Known rows, with every step that occurs:
susut bada tiva boro tetu: -24	-23	-26	2	2	1	0	19	-44	-6	-9	4	-9	-40	-7	-29	-11	-11	11	4	4	12	-7	11	-14	30	5	10	-17	-2	-18	-3	13	-32	4	-38	-34	58	49	-27	6	-18	12	14	7	10	20	-34	-11	14	13	0	-18	5	-34	7	20	-1	9
menul tetu boro: 10	-1	6	-11	-3	17	33	13	-18	4	4	7	0	-6	-13	3	-20	-13	-21	22	-3	17	-25	4	-16	-11	3	-24	-7	-28	5	11	5	0	-2	25	-13	14	-14	26	12	16	3	12	-14	-9	4	20	-3	15	-1	-13	16	-19	7	8	-3	-19	2
zalif dekos videk megu: 23	7	3	32	-5	10	5	25	26	43	20	2	29	6	18	20	20	14	-19	22	-15	-6	-21	4	-6	-44	-37	-91	-9	-18	31	-8	-12	18	-19	39	31	-17	-24	48	-6	53	-10	33	8	-13	-3	40	1	-17	10	6	5	-16	29	11	-19	0	71
bada susut boro tiva firo: -22	-16	-7	-3	-11	-6	14	20	-10	-4	-12	8	-10	-31	-6	-36	3	-9	4	19	-1	4	-2	26	-23	17	-8	-5	-8	16	-1	10	24	-38	-6	-15	-17	34	29	-34	14	-20	4	21	4	7	6	-14	-12	11	-1	3	-2	4	-15	-6	27	-13	-27
menul tetu ravav: 12	-9	-8	3	-11	6	32	18	-9	-4	2	11	-3	-2	-4	5	-31	-6	-3	23	-7	13	-28	3	5	8	8	-9	9	-29	3	15	-7	21	6	46	-14	15	-12	36	13	17	7	8	2	-5	-15	17	-2	8	-9	-20	-3	-30	12	7	1	-6	13
tetu famen: -6	-5	-5	-2	-5	5	12	15	-7	0	3	12	1	-13	13	14	-10	-13	-3	28	6	-7	-16	6	-6	-17	-13	-26	-8	-19	4	5	-3	18	3	34	-5	-3	-14	17	3	18	-4	20	-3	5	14	29	13	-4	-7	-10	3	-20	23	-7	7	-2	8
tiva boro susut: -17	-21	-15	-9	-12	6	-2	13	-30	5	-5	-5	-12	-22	-7	-6	-19	-9	-1	24	-14	6	-15	-2	-13	18	-3	-12	-9	-5	-11	10	3	-21	-6	5	-31	17	17	-5	3	-11	-1	19	5	4	2	2	-16	16	7	-2	11	6	-4	1	6	-7	26
firo tiva boro tetu: -17	-20	-28	-4	-2	4	8	20	-40	-1	-11	8	-11	-30	-3	-20	-6	-13	-9	6	-2	-2	-13	7	-6	27	-2	-10	-22	-19	-18	7	17	-22	-3	-17	-20	19	16	-13	8	-11	-8	10	11	-5	-10	-7	-15	13	10	-7	2	6	-13	-3	-2	0	16
bada tiva: 3	2	-6	1	-18	9	7	25	-12	12	2	13	0	-19	-1	-10	5	-2	1	22	-5	0	-11	7	-7	-3	-9	-33	-13	-2	6	3	-1	-8	8	2	-13	13	10	15	5	7	1	24	6	-8	11	17	7	-3	4	-10	-18	-3	1	11	10	-12	-9
tetu boro: 4	0	15	-10	-13	17	12	18	-8	9	-4	1	3	-16	-6	1	-2	-2	-13	27	-8	13	-18	9	-10	-9	-4	-33	-26	-20	10	10	1	-3	3	15	-18	-3	-16	22	11	15	2	18	-6	-2	21	31	3	5	3	-9	6	-11	15	1	7	-12	-6
firo tiva boro tetu famen: -29	-24	-27	-5	6	5	16	8	-31	-19	-6	15	-11	-28	2	-2	-13	-27	2	12	17	-13	-8	12	-6	18	-4	2	-24	-17	-19	11	20	-9	4	-7	-22	10	8	-13	6	-7	-11	8	4	-6	-2	-8	-9	7	-1	-6	3	-14	-11	-8	2	6	18
videk megu: 13	5	2	5	-18	14	3	18	-1	32	12	4	14	-9	5	5	8	10	-18	29	-9	-8	-17	2	-13	-23	-20	-64	-9	-16	14	2	1	13	-7	26	19	-3	-11	28	11	30	-8	19	2	-5	8	38	1	-5	3	0	-8	-7	21	-3	-6	4	30
tiva firo: -5	-3	2	-12	-9	-3	9	20	-11	3	-5	5	6	-9	0	-12	-4	-7	-12	21	-13	2	-16	9	-12	4	-21	-40	-15	-17	2	2	2	8	4	9	10	2	5	-1	-4	13	-6	11	-3	-7	-2	17	6	-7	12	-7	-2	-5	12	2	3	-5	0
famen megu videk: 8	2	10	-8	-11	3	-22	-3	8	7	-10	-10	14	1	9	-5	8	9	-22	27	-14	-1	-10	3	-4	-19	-22	-71	1	-23	10	10	-2	3	-10	45	24	-7	-18	33	10	34	-13	30	13	-19	0	45	0	-6	-8	-13	-13	-12	40	-3	-7	11	35
bada susut boro tetu famen: -15	-22	-26	11	1	-1	17	13	-11	-4	-14	9	-15	-40	11	-12	-16	-14	-5	23	12	3	-25	14	-10	-17	3	14	-4	2	-1	9	12	-19	-2	-1	-21	44	13	-16	9	-9	0	23	10	18	27	-1	-2	20	-17	-5	-7	-16	-2	-9	15	7	6
tetu boro tiva bada: -25	-10	20	-22	-4	0	19	23	-21	-9	5	-5	7	-15	4	-3	8	-25	-4	26	-10	13	-10	17	-6	14	4	-7	-17	-13	-7	3	25	-20	-3	3	-36	7	4	1	11	6	0	10	-12	2	18	8	-7	7	1	5	18	1	-2	-1	12	-26	-18
dekos videk: 11	8	-8	4	-9	12	-2	29	-5	16	4	6	16	-4	27	8	-1	2	-15	15	-10	0	-23	1	0	-27	-23	-57	-9	-21	22	-1	-16	5	-10	27	5	-4	-7	29	4	28	-10	25	5	-9	3	32	6	-11	6	-2	1	-9	27	5	-8	-15	32
videk dekos: 4	7	1	0	-20	4	3	18	5	23	8	8	15	-4	16	3	-5	15	-6	22	-10	-4	-21	-7	-4	-5	-16	-52	-6	-21	11	1	-16	21	-6	28	2	-10	-13	22	8	23	-7	22	14	-11	11	36	2	0	12	-12	6	-7	23	0	-6	-18	24
susut bada tiva: -11	-2	-15	-4	-13	3	11	25	-22	7	8	7	-3	-24	7	-13	6	3	17	9	-3	7	-2	16	-8	9	-2	-16	-13	0	-5	-8	0	-15	8	-9	-18	31	27	2	6	-3	11	29	2	4	17	-2	3	1	11	-7	-24	0	-12	6	19	-8	-11
menul tetu famen megu videk dekos: 20	2	8	-2	9	-1	4	-13	23	1	2	5	15	17	3	14	-19	1	-10	32	8	-7	-12	-4	0	-37	-23	-59	22	-36	6	8	-11	35	-14	60	36	-3	-34	34	11	46	-13	25	12	-25	-11	42	-6	0	-12	-24	4	-41	48	1	-20	4	42
boro susut bada tiva firo: -23	-16	-20	-17	-1	-4	14	11	-20	3	-9	-4	-17	-18	-11	-31	4	-12	33	6	-15	12	2	19	-17	40	-5	-5	-8	6	-6	-3	8	-30	5	-28	-22	30	48	-26	-1	-22	10	21	3	-4	13	-17	-11	10	9	9	-8	3	-30	6	27	-16	-22
tetu boro tiva firo: -12	-5	15	-17	-3	0	25	12	-12	-5	-10	0	5	-4	-10	-14	9	-22	0	31	-3	12	-5	16	-17	12	-7	-14	-24	-15	3	19	20	-20	1	-4	-20	-1	8	-10	11	3	3	9	-14	-11	12	11	-5	-2	7	1	17	-4	1	4	19	-25	-16
firo tiva bada susut boro: -41	-20	-12	-16	3	8	15	33	-10	-2	1	-2	-24	-37	15	-24	9	-9	5	-5	-12	-3	-7	31	-3	17	-6	-20	-10	16	-20	-2	23	-36	-7	-19	-16	44	9	-9	8	-32	-3	21	11	10	-7	-22	-10	22	-5	2	-1	9	-17	-15	8	3	-24
tetu famen megu videk dekos: 11	9	7	2	2	1	-9	-11	35	7	-6	-5	17	8	9	16	4	2	-5	39	1	-16	-7	-5	3	-30	-32	-71	6	-28	6	4	-10	33	-14	58	29	-24	-35	30	6	44	-18	34	12	-22	8	54	2	-8	-13	-16	-8	-30	50	-13	-11	6	49
susut boro tetu famen: -13	-11	-36	1	1	-1	10	7	-15	-11	-10	10	2	-32	8	0	-19	-17	-7	24	14	3	-27	8	-8	-7	3	13	-10	-10	8	10	6	-1	6	19	-21	31	6	-7	14	8	-2	16	-1	11	26	8	3	17	-11	-18	-5	-16	8	-7	6	-1	14
megu videk dekos: 6	6	9	4	-19	4	-2	16	25	15	-1	-8	16	7	1	-2	-3	15	-8	32	-15	-3	-16	-12	-2	-18	-28	-72	-2	-26	9	2	-19	22	-15	39	17	-20	-14	31	9	31	-15	24	17	-16	1	46	0	1	10	-11	2	-12	28	-2	-6	-17	38
famen megu videk dekos zalif: 16	16	16	19	-6	8	-22	2	43	25	-9	-11	35	21	17	3	13	24	-27	20	-13	-18	-11	-17	7	-39	-33	-85	5	-33	18	9	-23	21	-32	53	41	-24	-31	40	6	46	-16	42	27	-28	-14	59	2	-12	12	-2	-4	-23	46	-3	-18	-12	49
tiva boro tetu ravav: -4	-24	-17	9	-12	-6	5	16	-33	-7	-14	4	-6	-21	-4	-7	-18	-11	-10	23	-5	11	-28	5	3	26	9	8	-12	-22	-5	11	1	1	2	15	-32	23	12	-1	3	10	4	5	14	1	5	-7	-4	11	-2	-11	-9	-16	2	1	12	11	22
tiva boro tetu: -12	-20	-17	0	-6	-4	-1	14	-39	2	-6	9	0	-25	-4	-10	-18	-6	-19	18	-8	5	-25	1	-12	8	0	-9	-15	-22	-3	3	5	-12	-1	-4	-16	26	21	-12	7	2	-2	7	5	5	4	-2	-9	9	10	-5	0	-1	-4	5	-1	2	32
megu videk: 3	-1	4	-6	-19	8	-7	18	5	6	-7	-14	3	-2	-9	-4	-5	6	-17	29	-16	3	-13	-6	-3	-13	-20	-59	-12	-18	8	6	-4	7	-9	33	14	-8	-3	24	9	31	-10	30	7	-3	4	40	5	0	3	-10	-6	-9	25	-1	-2	-9	25

Rows:
-22	-36	-16	0	-6	-10	20	26	-19	-17	-11	-4	-20	-40	9	-20	-18	-10	-1	14	-12	19	-27	17	6	20	19	20	3	3	-4	2	20	-22	-5	-1	-34	59	20	-11	5	-13	10	10	15	19	8	-21	-4	27	-17	2	-13	-13	-16	-5	22	14	-3 | tiva bada susut boro tetu ravav
-3	-6	-3	-6	-13	2	9	17	-14	4	-6	11	-8	-12	-3	-21	4	-12	5	22	-3	1	-5	14	-8	16	-19	-34	-15	-8	8	-7	4	-4	10	-11	-1	11	21	-8	-2	9	2	16	3	-10	-4	2	4	-7	17	-2	-16	-4	-7	7	19	-12	-12 | bada tiva firo
-25	-18	0	-21	-7	5	18	36	-17	4	11	-1	-20	-25	13	-17	6	-6	5	0	-20	-6	-5	26	-4	22	-14	-32	-11	-1	-19	-8	20	-22	-8	-13	-9	18	8	2	2	-20	-7	18	8	8	-9	2	-12	10	-7	3	2	5	-14	-11	2	-2	-19 | firo tiva bada susut
-6	-9	-9	-14	5	16	38	10	-26	-2	3	-2	-17	-18	-27	-18	-16	-13	29	5	-7	26	-8	14	-17	20	15	20	-6	-4	-11	16	6	-40	0	-22	-48	44	24	3	12	-11	18	18	-11	-5	16	-18	-24	30	-4	0	4	-10	-33	12	20	-22	-23 | menul tetu boro susut bada tiva
7	14	14	25	-15	14	-10	23	38	21	-5	-5	28	18	1	1	-2	21	-12	19	-12	-14	-19	-23	4	-34	-35	-71	0	-28	21	4	-31	27	-30	35	23	-21	-16	38	1	44	-13	37	20	-21	-8	56	8	-8	21	4	3	-16	32	4	-11	-28	39 | megu videk dekos zalif
-24	-20	-26	-18	-5	17	6	22	-32	1	-4	-4	-21	-22	-3	-17	-2	-14	10	9	-10	-4	-4	13	-7	34	-2	-13	-18	-4	-27	15	10	-34	-3	-8	-27	5	9	-10	8	-23	-10	19	5	-10	-20	-9	-23	15	4	-6	13	6	-17	-4	4	-3	11 | firo tiva boro susut
-15	-23	-20	-4	19	-6	-1	-11	-35	-13	-12	5	-7	-34	4	-12	-2	-24	16	13	21	-4	3	23	-11	13	1	11	-3	-9	-22	-1	21	-21	3	-20	-19	45	24	-26	4	-3	8	21	4	-1	20	-27	-8	8	-2	-6	-23	-18	-13	-5	19	22	16 | susut bada tiva boro tetu famen megu
18	11	13	2	-9	3	-11	-5	29	22	-6	-11	20	9	9	1	12	21	-17	34	-10	-10	-12	-7	2	-18	-32	-91	5	-28	9	5	-13	17	-21	47	32	-19	-28	32	11	38	-17	32	23	-25	0	54	-4	-4	3	-17	-2	-16	42	-3	-14	2	47 | famen megu videk dekos
-7	-18	-20	6	-8	-4	1	15	-41	-8	-9	13	-7	-33	-15	-23	-11	-15	-7	19	11	6	-16	5	-13	17	-1	0	-18	-9	-7	0	12	-27	3	-23	-25	40	32	-12	4	-10	2	11	7	-2	7	-12	-12	10	12	-3	-15	3	-19	12	13	-7	13 | bada tiva boro tetu
-41	-12	-8	-18	2	-8	7	23	-18	-5	4	-5	7	-22	14	-11	0	-10	1	18	-4	8	-9	19	-9	24	-3	-4	0	3	-15	-2	14	-26	1	5	-33	36	16	-12	17	-16	-5	18	0	16	9	-10	-8	13	-1	-1	6	8	-7	-10	10	-17	-12 | susut boro tiva bada
-26	-11	4	-18	-5	-6	4	25	-24	-1	11	4	11	-11	15	-2	4	-12	1	21	-13	5	-9	13	-7	19	-7	-14	1	-10	-10	-6	16	-14	-1	5	-20	8	10	0	12	1	-10	15	1	3	14	7	-5	0	0	-1	7	5	-1	-4	6	-20	-5 | boro tiva bada
-25	-27	-18	-1	0	-11	7	26	-25	-10	-3	-1	-10	-44	14	-24	-14	-9	-12	7	-16	13	-24	17	-10	11	3	11	1	8	-8	-9	23	-31	-13	-15	-17	64	32	-20	9	-16	3	17	8	26	15	-17	-8	26	-7	-1	-4	1	-24	-6	4	2	4 | tiva bada susut boro tetu
-20	-15	-12	-16	-5	6	4	13	-25	6	0	-9	-8	-18	8	-10	-2	1	15	8	-26	12	-9	3	-13	21	-2	-13	-3	-5	-12	9	-1	-17	-6	7	-32	18	24	-2	12	-6	1	28	3	7	24	8	-8	17	-5	-7	6	-1	-7	-2	11	-5	11 | boro susut bada
9	-1	2	-10	7	3	7	-18	6	-3	-7	1	4	7	-5	10	-15	-14	-17	31	8	-1	-9	5	-11	-30	-18	-49	20	-33	1	8	3	19	-10	58	27	8	-28	38	11	44	-10	25	-3	-19	-12	37	-4	-2	-18	-21	-3	-40	32	0	-13	12	32 | menul tetu famen megu videk
-30	-21	-3	-10	-5	1	8	29	-8	4	0	-5	-16	-33	14	-19	-10	-5	-3	10	-16	10	-14	24	-7	6	1	-19	1	11	-9	-10	13	-26	-7	-4	-17	51	14	-8	5	-14	7	21	6	26	12	-10	-8	18	-7	5	0	0	-13	-11	9	2	-11 | tiva bada susut boro
-4	-16	-27	7	-7	-1	4	23	-20	-1	-11	5	-9	-45	6	-25	-12	1	-13	13	0	14	-27	11	-12	0	3	-1	-7	-1	5	8	16	-33	-8	-7	-18	46	26	-13	14	-7	1	17	13	16	22	-5	-5	24	-8	-4	-12	-2	-12	-2	5	1	13 | bada susut boro tetu
-34	-15	-6	-26	-7	3	15	29	-17	0	13	-3	-7	-16	19	-3	5	-10	4	4	-20	-4	-5	19	2	19	-11	-33	-13	-13	-21	-5	20	-7	2	3	-11	3	-1	9	6	-5	-12	19	3	-5	-15	10	-5	0	4	-2	1	0	-2	-8	-3	-10	-9 | firo tiva bada
-18	-12	-4	-5	-6	7	4	21	-33	3	0	1	-8	-34	-9	-21	-3	-3	20	4	0	6	3	19	-15	25	0	-18	-15	7	-22	-6	5	-26	6	-30	-31	43	27	-13	1	-9	15	30	7	6	11	-26	-8	5	21	0	-15	7	-23	2	22	2	-6 | susut bada tiva boro
-5	-14	-26	-2	10	-7	-9	-17	0	-12	-22	-8	9	-18	-2	-5	-8	-13	-16	31	11	-2	-15	4	-8	-21	-14	-20	4	-17	5	14	10	-4	-5	35	14	18	-8	4	14	24	-12	25	7	-5	12	20	0	7	-16	-17	-16	-25	27	-11	1	18	38 | susut boro tetu famen megu videk
-13	-5	-3	-15	-12	-4	12	13	-21	2	-5	10	11	-6	3	-15	4	-14	-1	24	-6	5	-6	12	-12	23	-16	-17	-11	-12	2	7	16	-6	3	4	-9	-4	21	-11	11	2	-4	11	-1	-7	5	12	-1	-9	8	-4	7	5	3	1	12	-23	-10 | boro tiva firo
-20	-23	1	-22	2	6	28	13	-16	-4	-13	-15	-17	-19	-25	-33	2	-22	32	9	-15	23	2	26	-19	30	6	7	-24	6	-5	10	17	-43	7	-31	-32	22	30	-25	-1	-17	16	17	-9	-6	18	-22	-17	17	7	11	-1	-1	-31	8	35	-10	-31 | tetu boro susut bada tiva firo
-17	-18	-10	-19	11	7	44	8	-26	-13	-6	-1	-22	-12	-32	-28	-15	-24	32	5	-9	32	-6	20	-24	35	12	18	-12	-4	-8	10	15	-43	5	-32	-34	42	39	-19	7	-11	20	12	-13	-12	1	-32	-27	25	7	6	7	-12	-46	14	24	-16	-28 | menul tetu boro susut bada tiva firo
-20	-18	14	-12	-17	-8	12	33	-21	2	9	1	-10	-23	15	-12	5	-12	-2	14	-13	5	-6	17	-11	19	-11	-17	1	-1	-10	-4	22	-26	-11	-8	-28	21	22	-11	7	-17	-1	17	6	13	13	2	-7	7	-11	3	3	9	-11	-12	13	-20	-13 | boro tiva bada susut
15	8	-1	20	-11	7	-3	28	13	23	7	4	18	5	27	13	8	12	-16	20	-12	8	-23	1	1	-29	-31	-65	-16	-15	25	-8	-24	9	-12	38	7	-11	-16	39	-7	37	-15	30	4	-15	-8	36	9	-14	9	-3	9	-14	25	12	-13	-11	50 | zalif dekos videk
5	4	7	-9	-2	2	-13	-12	13	0	-13	-7	7	3	-1	9	2	-13	-8	38	2	-12	-6	4	-5	-27	-28	-61	6	-26	6	11	-1	19	-8	48	28	-14	-25	29	9	37	-18	34	7	-16	6	44	6	-9	-13	-20	-11	-30	43	-10	-4	14	32 | tetu famen megu videk
-32	-37	-18	-3	8	-8	18	21	-18	-14	-6	0	-15	-44	14	-14	-22	-25	4	13	1	7	-24	20	-7	0	0	19	5	5	-7	-7	19	-23	-7	-8	-25	57	20	-24	0	-15	3	9	7	26	19	-19	-3	19	-19	4	-4	-13	-11	-12	11	8	0 | tiva bada susut boro tetu famen
-22	-19	30	-15	-8	-2	24	27	-14	1	2	-5	-10	-23	-2	-14	4	-20	0	18	-11	11	-7	22	-15	11	4	-5	-10	4	-8	7	33	-43	-9	-16	-38	18	16	-6	8	-16	5	13	1	14	25	-3	-13	12	-9	12	14	-1	-11	-3	17	-21	-25 | tetu boro tiva bada susut
9	20	8	22	-17	11	1	25	22	23	4	8	25	5	18	10	5	19	-13	18	-15	-11	-20	-19	3	-28	-22	-52	-1	-27	18	-3	-30	25	-20	24	11	-10	-18	27	2	30	-2	27	15	-10	-2	43	10	-11	23	-2	6	-7	29	2	-8	-29	28 | videk dekos zalif
-26	-24	-17	-17	-4	2	0	18	-42	6	-4	-17	-15	-26	-6	-18	-11	1	18	8	-18	14	-3	7	-17	29	4	-6	-8	-2	-22	7	6	-28	-5	-12	-38	35	30	-19	1	-19	3	24	7	12	10	-17	-19	18	7	2	7	11	-18	-4	11	0	16 | tiva boro susut bada
